Each row was made from one path, in order. Every step used is in the known rows, and no mark comes twice. Write each row's path.
Known rows:
sofonim/lovakuv: 161  -6  170  66  -76  58  -109  65  2  131  -166  -141  52  -124  -31  111  8  36  -41  -92  -117  -144
lino/bana: -24  -138  115  -167  -62  69  85  146  -79  17  -120  55  -21  -41  71  154  45  53  81  -81  50  -244
pagal/bana: 143  -119  131  -60  -25  -89  -70  163  -32  91  -100  112  20  21  -13  102  40  -18  83  20  282  -229
dutoz/kufe/pagal/lovakuv/sofonim/bana/lino: -612  -550  -4  -117  -57  -373  -113  402  332  315  -434  19  -150  23  69  608  134  283  -59  117  381  -400
bana/pagal/kufe/dutoz/lovakuv: -31  38  -413  2  19  94  -193  77  -138  -17  -18  -107  -554  59  3  167  70  347  79  -258  348  -86
lino/bana/pagal/kufe/dutoz/lovakuv: -56  -108  -298  -162  -32  154  -109  206  -214  -5  -140  -54  -570  20  71  314  119  384  152  -352  400  -320
dutoz/lovakuv/lino/bana/pagal/kufe: -386  -270  -253  -242  50  -53  -274  425  -2  18  -233  30  -127  9  7  388  126  459  8  -269  363  -376
sofonim/bana/pagal/lovakuv/dutoz: -94  164  -41  66  -106  68  58  357  102  68  -91  -89  -137  -50  100  255  51  125  98  -125  6  -337
bana/lino: -370  -18  -30  2  65  -111  -11  92  185  -10  -14  -21  32  106  -29  97  21  46  -36  61  127  65
lino/bana/pagal/lovakuv: -93  -267  -109  -117  -140  168  -30  390  -14  15  -221  -147  27  -109  3  307  30  138  88  -23  456  -432
lino/bana/pagal: -248  -254  108  -121  -90  160  89  246  -60  -145  -117  -47  6  -47  76  125  -7  83  114  -126  429  -336
lino/bana/pagal/kufe/dutoz: -263  -5  -131  -171  -43  142  16  172  -181  13  -172  51  -543  -15  65  159  124  157  162  -174  393  -316
dutoz/lovakuv: 197  -104  -187  17  10  8  -129  56  -45  -23  34  -103  -38  48  14  163  -15  229  -15  -174  3  3
dutoz/kufe/pagal/lovakuv/sofonim: -265  -413  -109  -154  -50  -236  -217  167  168  299  -237  -22  -223  -106  42  387  87  314  -53  182  309  -162
bana/pagal/kufe/dutoz/lovakuv/lino: -300  -43  -363  43  67  -46  -275  188  41  -15  -130  -58  -508  29  48  212  106  441  38  -254  290  -19
kufe/pagal/lovakuv: -108  -224  -167  -46  -116  31  -129  154  35  258  -151  -129  -112  -136  -19  184  7  110  28  215  282  -66
lovakuv/sofonim/bana: -100  -177  396  -4  -33  -65  -32  153  38  42  -332  108  83  -80  140  59  68  21  -27  -40  -136  -398
pagal/lovakuv/dutoz: 122  386  -178  -15  -8  1  -37  122  123  203  83  -57  -200  -63  39  159  68  166  51  40  -319  37
sofonim/bana/pagal: -209  -225  115  87  -90  74  111  231  -13  -125  -169  -34  61  1  71  101  -11  -37  53  -174  335  -371
lino/bana/pagal/lovakuv/dutoz: -128  131  -46  -139  -107  176  38  360  55  57  -38  -91  -198  -118  119  262  58  241  156  -91  120  -294
kufe/pagal: -257  -223  51  -50  -46  32  -12  27  -5  99  -60  -23  -123  -85  65  9  -18  57  42  118  258  22

Which path is each row?
-157  -452  -22  -175  -53  -285  -31  168  -2  208  -102  147  -266  70  32  365  74  149  107  -7  649  -185
dutoz/kufe/pagal/bana
-574  -75  -15  -202  45  -388  54  229  264  255  61  194  -445  169  131  442  123  305  129  2  418  7
lovakuv/dutoz/kufe/pagal/bana/lino
-568  -165  -61  -266  39  -55  -137  359  26  45  -266  126  -84  -36  -11  218  140  217  25  -93  374  -366
lovakuv/lino/bana/pagal/kufe
-418  -93  145  -136  -27  -336  -50  302  251  361  -107  49  -397  46  91  544  134  335  93  -79  292  -148
sofonim/lovakuv/dutoz/kufe/pagal/bana/lino
-123  -225  331  -64  -98  -11  -85  317  94  155  -399  -30  60  -184  86  316  78  187  2  -165  -132  -321
sofonim/lovakuv/lino/bana
-72  -111  -214  53  -85  106  -114  241  66  6  -81  -197  51  -69  -74  140  -16  84  20  64  408  -181
bana/pagal/lovakuv
-101  -327  175  -109  -85  -60  -81  188  -47  190  -169  97  -112  -64  48  109  26  32  119  141  526  -193
kufe/pagal/bana
124  379  196  42  -35  61  -16  43  76  159  17  -81  -154  -143  93  69  41  143  21  -140  -481  -13
sofonim/lovakuv/dutoz
-487  -361  156  -94  -29  -177  -74  277  130  193  -177  71  -78  46  21  210  45  74  96  197  639  -159
kufe/pagal/bana/lino
254  -16  -196  131  -32  80  -44  -7  -63  -48  19  -126  -445  24  128  150  -4  271  92  -260  -24  106
kufe/dutoz/lovakuv
-416  -556  -193  -235  -92  -259  -72  406  189  294  -318  27  -230  -65  80  663  124  382  54  -13  390  -242
dutoz/kufe/pagal/lovakuv/lino/bana
-297  -322  -160  -118  -32  -184  38  12  32  113  8  36  -268  48  38  269  34  178  8  -21  370  31
dutoz/kufe/pagal
-319  -443  -26  -68  -44  54  -126  421  71  -161  -203  -87  19  -54  135  335  3  425  67  -305  371  -273
dutoz/lovakuv/lino/bana/pagal
-319  -224  157  -7  -21  -184  -147  386  273  206  -447  -23  109  -24  6  349  111  119  -77  137  24  -414
pagal/lovakuv/sofonim/bana/lino
-174  22  -266  -202  -69  -61  101  349  114  73  37  -32  -352  13  97  531  108  378  132  -240  235  -281
lino/bana/pagal/lovakuv/dutoz/kufe
65  266  -3  -32  -1  -169  31  30  124  184  84  -30  -317  -1  67  328  90  274  1  -274  -356  -5
sofonim/lovakuv/dutoz/kufe
-359  -93  92  -66  -99  69  -150  340  4  151  -445  -44  -446  -173  73  310  156  291  90  -249  212  -400
sofonim/lovakuv/lino/bana/pagal/kufe/dutoz
55  72  -145  -86  75  -46  -343  -12  -75  160  -180  44  -547  -31  71  122  156  383  -10  -118  -115  -107
pagal/kufe/dutoz/lovakuv/sofonim
80  270  -371  -91  26  -223  15  103  171  218  151  10  -360  84  20  420  112  277  31  -97  -197  57
pagal/lovakuv/dutoz/kufe
77  -41  -19  -56  24  -85  -227  133  -105  184  -359  96  -520  0  125  263  190  325  17  -246  -169  -385
pagal/kufe/dutoz/lovakuv/sofonim/bana
32  -85  58  -32  -36  -32  -254  159  135  179  -240  -51  34  -153  1  105  65  135  -73  199  -64  -212
pagal/lovakuv/sofonim
